Each row comes from the steps of one walk. Every step used is in the known rows, and no mark comes twice. Write the walk behind each row, first mark first.
Known rows
kufo/logap: [  9   4 -10 -10  -8  14  -4   7 -14   3  21  -3   6  14   9  -4  10   8
  21   8 -13  -5 -13  -6  -9 -13   7  11 -11   6   5  -4  10   3]
logap/lufe/kino: [-21  20 -16  -5  -3  -2  10   0   0  -8  14  -2  26  14 -15   4   2  -7
  -5  16  -8 -12   4  -3 -25  10 -16   3 -13  -2  24  -4  -2   3]
salo/kino/kezu/rurol: [ -4  19 -32  -7  -1   7  11   1   2 -16   6  26   4   2  -3 -10 -10   0
  -4  -4 -25  14 -16   5 -38 -11  17   0  -3  -5  16 -16  17 -21]
suru/rurol/kufo: [-11   2 -14   9 -17   4  -1   7  17   4  -4 -17  16   9  -2   7  13   1
 -12  -1 -25  14  -3   2  14  -8  -5  -2   7  -5   9 -11  22 -12]
tagot/moboku/dula/logap: [-12  23  -7  -1   1  19  -8   7   9 -33  11  11  -9  22  -5  -9  27  12
  -2  -7 -29  17  -5  17  40 -23  22  -9 -10  -1  21   2  21  -6]
lufe/logap/dula: [ -2   0 -10 -16 -16   1 -12  -6 -10  -4  38  19  -6  -1 -13  12  12 -13
  10  -8  -1   8   7  11  -6  -2  14  -1 -25  11  27   3   2   6]
pimet/kino/kezu: [ -9  24 -13  -4  -3   5  11 -10  -6  -7  10   3  10   8  -6   4   0   6
 -15   6 -23   3   0 -16 -23   2  -5  -5   2 -18  20  -6   6  -6]
kufo/logap/lufe/kino/salo: [ -9  11 -27 -16  -6   3  -4  13 -10   3  24  -5  24  22  -8  -7   5  -3
  14  13  -1 -13 -13 -12 -30 -12  -4  11  -8   3  13 -14   0   3]
tagot/moboku/dula: [-12  22   1  16  -4  14  -2   1  18 -33   7   3  -2  23  -3 -10  20  16
 -10  -4 -31  19   1  13  33 -15  21 -10 -11   1  15  12  13  -1]
lufe/kino/pimet: [ -5  -1 -22  17   3   4  16  18  10   8  27   3  12  -6  -4  -8  24  -7
   8   6 -12   5  -2   3  -8   8 -21   0  -7   9  19   0   1   8]
suru/rurol/kufo/logap/dula/moboku: [-17  -6 -23  -3 -28   8 -15   6   6  -7   1  -9  20   8  -5  11  19   4
 -13   6 -23   9  -9   1  20 -23  14   6  -1  -1  18 -14  24  -6]
pimet/kino/lufe/logap: [-22  31 -13 -15 -25  -5  11 -14  -3   3  14   5   7   6  -2   6  -9   3
   1   3  -4 -11  -4 -22 -27   6 -15 -16  14  -6  17  -8   4  11]
moboku/dula: [ -7  11 -13   2 -13   1   4  -4  10 -11  14   2  -3  15   7  -2  13   9
 -14  -2 -23  13   3  -2  14   2  25  -7  -5  -8  12   0  14   6]
kezu/kino/lufe: [ -6  35  -1   0 -21 -13  16 -17   0   3   5  14  -8   4  19  -4  -6   5
   5  -7  -5  -3 -25  -7 -14  -3   5  -8  16   3  15 -13   6  -2]
kino/lufe/logap: [ -7  26 -14 -14 -21   2   0 -12  -4   9  31  12  -6   5   3  -1  -3  -4
  14 -17   0 -12 -16 -11 -10  -7  -6 -10   7   2  13 -12  11   1]
tagot/moboku/dula/logap/kufo: [-23  26 -13   1  -2  23 -11   3  12 -30  12  14 -13  21  -7   0  29  14
  -7  -4 -26  20  -2  12  41 -19  21 -18 -18  -2  27   6  14  -3]
lufe/logap/kufo/rurol/suru: [-20  20 -14 -11 -29   8  -6  -2 -12  11  16   8  -8   3   0  10  19  -7
  13  12 -16   1   6  -6  -7 -11   3 -13 -26  21  26   6 -15   2]
kufo/rurol: [  9  16  -2   2 -12  17   1  13  -8  -8  -9 -12   5  20   8  -3  19  -5
 -12   7 -24   5   3  -5   1  -9   5  -4  -7  18  -1  -8   5 -14]
moboku/dula/logap/kufo: [-21  17 -30 -17 -11  11  -6  -1   3  -8  19  16 -16  12   1  11  25   6
 -12  -3 -18  15   0  -3  24  -3  24 -16 -13 -13  27  -8  15   3]
moboku/dula/logap/kezu/kino: [-17  17 -24 -31 -13   6   0 -10 -13  -7  12  18 -11  12   9  -2  26   1
  -7  -1 -15  17  -9   0  14 -14  34  -8   1 -16  18 -18  34  -5]
tagot/moboku: [  0  21   8  22   4  21  -2   4  10 -27   7  -1   4  19  -6  -4  14   9
   4   1 -25  10  -3  20  23 -16  -1  -4 -14  10  13  11  10 -10]
salo/kino/lufe/logap/kezu/rurol: [-23  28 -34 -25 -22   6  10 -11  -3  -3  10  26   6   0   3  -6 -15  -4
   9  -2  -2   2 -22  -1 -44 -10   9 -12  11  -2   8 -19  27  -9]
pimet/kino: [-11  18  -5   4 -13   0  14  -4   0  -8  -1  -6  15  11  -1  12  -2   6
  -8  18 -17   0   7  -7 -18  12 -12  -7   3  -5  14   1   3   6]
kezu/rurol/kufo/logap/dula/moboku: [ -8 -19 -34 -13 -35 -16 -13  10   2 -15  -1  11   3  13 -14  13  -1  -2
  -5  -1 -10  -4   1  -2  -3 -31  37  -1 -16  25  35 -11  19   3]
suru/rurol/kufo/logap/lufe: [-20   6 -21 -11 -20   6  -9   5   7   6  -2 -18  23  18  -3   1   9   7
  -4   6 -23   3  -6 -12   3 -11  -2   7  -2 -10  13 -15  19  -6]
logap/lufe: [-12  24 -11  -3  -7   7  -2 -11  -1 -12   6  -4  16  23  -7   9  -6   0
  -6   8 -16 -10   6  -3  -5  10  -9   3 -21 -10  23  -6   5  -6]
kino/kezu/rurol/kufo: [  2  -1 -31  -8 -10  -8  -1   1   3  -2  10  13  -5  11 -14  -2  -2  -5
 -12 -21 -21   5  -3 -12 -12 -24  23  -4 -10   1  29 -15  18 -18]
moboku/dula/logap: [ -8  12 -23 -20  -7   7  -3   5  -1 -12  19  13 -12  14   3   0  23   4
  -5  -7 -22  12  -3   3  23  -8  25  -6  -3 -12  19 -14  24   0]
rurol/kufo: [-16  -1 -13   5 -13  -7   6   7  10   6   8 -14   9  11  -9  19  -1   2
  -7   0 -20   8   4   0   3  -9  12 -17  -1   7  17  -1  16   3]
pimet/kino/kezu/rurol: [ -4  16 -21  -7 -12  -6   9  -8  -3 -11   1  12   4  10 -10  -1  -4   1
 -15   0 -19   0   3 -18 -30  -4   2  -2  -2  -8  26 -10   7  -8]
dula/logap: [  7  10 -17 -17   4  16  -4  11 -14  -6  20  10  -6   9  -1   9  19  -7
  14  -4 -14   0 -10  14  15 -11  -3   1  -6  -1  18 -18  23 -13]
lufe/kino/kezu/rurol/kufo: [ -8  -5 -32  -7  -5 -18  13  15   3   3  21  12   9  -1 -22  -8  10 -14
  -8  -7 -10   2  -6  -6 -35 -19  10  -4   0  11  27 -10  10  -5]
moboku/dula/logap/lufe/kino/pimet: [-27  15 -38 -23  -5   5   0   7   4  -8  23  14  -2  14  -6  -5  26   1
  -6  -2 -20   6   2  -7  17   2  12  -3 -12 -18  33 -16  15   7]
dula/moboku: [ -1  12 -13  17 -15  12  -4  -6  -8 -31   1   2  12   7   1  14  10  -3
  -7  14 -25  -7 -11  14  29 -14  -7   1  -3  17  19 -11  16  -3]
suru/rurol: [  8  10  -8  14 -10  16  -1   1   9  -5   1  -9  13   8   8  -4  19  -2
  -5   1 -22   9  -8   8  14   1 -17  11   0  -7   3 -11  17 -18]

Which walk is each row?
[-15  -5 -17 -12 -16  -3  -1  13  -1  13  14 -14  11  14  -4  11   2  10
   8   5 -18   2  -5 -10  -7 -20  20  -8  -2   8  13  -3  16   9]
rurol/kufo/logap
[  8  18  -6  15 -12 -14   7   2   0  -1   3   5  -3  10  12  -3   1  -9
   7  -7  -4  13 -20   9  -7 -13   2  -5  12  14   9 -17  -1  -9]
kezu/kino/salo
[  0  16  -7  16 -11  -3  12  -5   3   5   4  14  -9  -1  17  -8  12   4
  13  -2 -19  13 -12   0   7   6  -6  -1  -8   9  24  -6  -2   3]
kezu/kino/pimet
[-31   5 -30 -27  -9  -7   0   8  -5  11  22  -7  21  16 -20   4   1   6
  -1   6 -17  -5  -6 -23 -26 -20  16  -4  -7  -3  26 -10  10   7]
rurol/kufo/logap/lufe/kino/kezu
[ -2   9 -19  -1   9   1  15   8  -5   2  34   9  12  -3 -12  -9  18 -10
  -4   0 -12   2 -11  -1 -29  -8  -4   2   0   1  17  -6   6  -6]
lufe/kino/kezu
[-17  26 -13   9 -25  16   3  -1   2   6  -4  -5  -3  11  10  19  16   5
  -9  22 -27   3   8  -7  -2  -8  11 -14 -26   8  21  12 -14 -12]
logap/kufo/rurol/suru
[-14  11 -29 -28  -8  16  -5  -5 -10  -9  17  12  -7  15   4   2  27   0
 -11  -2 -17  14  -4   1  20 -13  31  -6  -3 -20  14 -16  39  -8]
moboku/dula/logap/kezu
[-15  18 -25   2  -1  -4   5   8   5  -6  16  -6  26  19 -16   2  -1 -15
  -7   7  -1  -7  -1   0 -23   1 -17   1  -5   0  18 -14  -3  -5]
logap/lufe/kino/salo
[ -4  17 -15  14 -11  -3   8   6   7  -6   1 -12  16  18  -4  11  -6  -4
 -10   8  -8   6   1  -4 -15  -1 -14 -10  13  -3   8 -11   1  -5]
pimet/kino/salo
[ -2   2 -15   8 -17  10 -11 -10  -2 -33  14  14   7   3  -8  27  11  -4
 -20   7 -14   4   3  21  22 -10  23   2 -19   7  32   0  13  -5]
logap/dula/moboku
[-27  34 -28 -22 -15  14  12 -14  -5   0  17  19  10  -1   6  -2 -12  -1
   9   3  -6   5 -24   0 -37  -6   4 -14  14 -10   4 -16  26  -8]
salo/kino/lufe/logap/kezu
[ -8  20 -16 -18 -23   1  -6 -16  -2   5  37  20  -9   2  -4   8  -1  -6
   4 -20   6  -6  -8  -6 -10  -6  12 -10  -3  -3  23  -7  10   0]
kino/lufe/logap/dula
[-18  33 -10  -1 -19  -1  16 -13   6  -1   4  -3  11  11   4  10 -13  10
 -12   7 -10 -11  -3 -20 -23   8 -11 -14  17 -15  13  -5   8   3]
pimet/kino/lufe
[-10  -8 -29 -13 -23   1  -1  -6  -3   1  -5   1   9  15  -8  10   2  -9
 -12   1  -5   5   5  -2 -12 -21  22  -9  -8   4  14 -10  38 -17]
logap/kezu/rurol/kufo
[-19  35 -20 -15 -29  11  -6 -11  -4  11  19  11 -10   9   3   5   6  -3
   0  -9   0  -7 -10 -23 -10  -7  -3 -23  -3   8  16 -10   1   0]
kino/lufe/logap/kufo/rurol
[ -8  21 -31  -7  -7   1  17  -2   4 -10   6  26   3  -2   4  -7 -12   3
   5   2 -33   8 -15   8 -40 -17  25   4  -6  -9  22  -8  12 -24]
salo/kino/kezu/rurol/suru
[-15   8 -28 -20 -19 -11   5   0  -4   0   2   6   8  13 -13   1  -6   7
 -10   2 -20  -2   0 -29 -36 -15  14  -5   0  -6  28 -12  10   0]
pimet/kino/kezu/rurol/kufo/logap
[  6  -4 -13 -16 -12  13 -12   2 -11  -3  30   7   3  10   0   8  12   7
   9   5  -5   2  -3   1 -10 -11  30  11 -23   0  17   3   9   1]
kufo/logap/dula
[-28   9 -22 -27 -28  -4   3  -7  -9  21   9  -5   8  12   4   7   0  10
   4   3  -7   0 -19 -21 -19 -27  29 -13  11  -1  11 -13  29   2]
rurol/kufo/logap/kezu/kino/lufe
[-19   3 -17 -13 -25   4  -3  -1  -2  12  -5 -11  17   8   7  -3  18   4
  -1   7 -18  14 -17  -8  -1 -21   9   4   9  -6   5 -18  28  -9]
suru/rurol/kufo/logap/kezu/kino
[-24   0 -18 -23 -23  -4   2  -2 -12  16   7  -7  12  12   1   8   5   7
   5  10 -12   7 -12 -13 -16 -26  29  -9   2   4  12  -9  26   3]
rurol/kufo/logap/kezu/kino
[ -3  10 -11 -25 -16  13   0 -12 -28   7  12   5   6  11  16  -7  14   6
  18  15  -5   1 -21  -8 -21 -20  18   9  -5   1   4 -10  23  -3]
kufo/logap/kezu/kino
[-25  22 -29 -20 -22  11  -2   3   1  -3   9  10 -17  15   9   9  29   8
 -10   7 -30  10   3  -6  21 -15  37 -14 -15 -10  28  -4   8  -5]
moboku/dula/logap/kufo/rurol/suru
[-13  23 -23 -17 -13  22  -5   9 -13   3   7   8 -13  10   5  19  27  -3
   6  12 -23   0  -2   2  12 -18   9 -10 -19   3  28  -8   5 -17]
dula/logap/kufo/rurol/suru
[-24  26 -14 -18 -27  -6   6 -16  -1   0  19  11   5   4  -7  14  -8   2
  -6   1   0  -7   2 -17 -28   7   0 -15   6 -10  24  -4   3  10]
pimet/kino/lufe/logap/dula
[  3  21   0   3 -22   9  10  10  -6   2  -8 -13   3  15  17   1  15   0
   1  17 -37  -4   4   0  -3 -19  18   2 -11  11   9   4  -3 -20]
kufo/rurol/suru
[-12  29 -11 -13 -20   6  11 -29 -14   6   3  11   2   7  16   1   3   0
  -4   2   0   2 -20  -7 -17 -11  12  -8  11 -10   7 -15  30 -16]
logap/kezu/kino/lufe
[ -8   1 -15 -12 -23   3 -17 -10 -15 -21  30  23   0  -3 -15  17  15 -15
   4  -1  -6   2   1  16  11 -12  12   0 -21  19  33  -3   6   8]
lufe/logap/dula/moboku
[ -1  -1 -23 -26 -23   4  -9 -10 -21   1  17  19  -1   6  -8  -3  11 -20
  15  -3   3   0   0   2 -16 -16   4  -1 -16  16  16 -11  23  -6]
lufe/logap/kezu/rurol
[-15  -2 -22 -11 -21  15  -8   4   1  11   1 -18  22  12   2   1  19   4
  -5   7 -19  11 -11  -7   4 -20   6   5   4 -10   2 -14  33 -13]
suru/rurol/kufo/logap/kezu
[-28  28 -18 -14 -33  -4   2 -19  -5 -13  13  14   8   2  -8  18  -7   1
 -11   6  -4 -12  -3 -13 -14  -1  -2 -14   9  -3  30  -9   6  12]
pimet/kino/lufe/logap/dula/moboku
[-21  37  -9 -11 -30 -13   7 -23  -6  10  16  24 -16  -2  12   2  -2   0
  14  -8   3  -1 -22 -13 -18  -3   0 -18   5  11  26 -10  -5   8]
kezu/kino/lufe/logap/kufo
[-32  36 -19 -12 -28  -1   8 -18   1   6  13   9   3   5  -4  15  -8   5
  -4   7  -1  -9  -1 -26 -27   9 -16 -24   7  -7  24  -3  -3  14]
pimet/kino/lufe/logap/kufo
[-26   2 -24 -11 -18   0  -2  13   8   8   4 -17  29  12  -9  -2  15   2
  -4  11 -18   1  -8 -11  -9 -11  -6   6   3  -5  13 -14  15  -1]
suru/rurol/kufo/logap/lufe/kino
[-10  -2 -18  -4 -20   6  -6  11   8   9   2 -17  18  11   2   0  16   6
   0   3 -23   9 -10  -5   8 -16   2   5   4  -3   6 -13  22  -6]
suru/rurol/kufo/logap
[ -7   7 -15 -22 -14  15  -7 -13 -24   5  27  10   4   4  -5   2  16 -15
  15   3  -1   4  -3   3  -9 -11  -2  -2 -12   6  10  -7  22  -3]
lufe/logap/kezu
[-19  20 -29 -14 -10 -12  11  -5  -2  -4  16  12  16  11 -15  -4  -2  -8
  -2   8 -18 -17   2  -9 -37  -8   4  11 -20  -8  39  -6  -4 -12]
logap/lufe/kino/kezu/rurol/suru
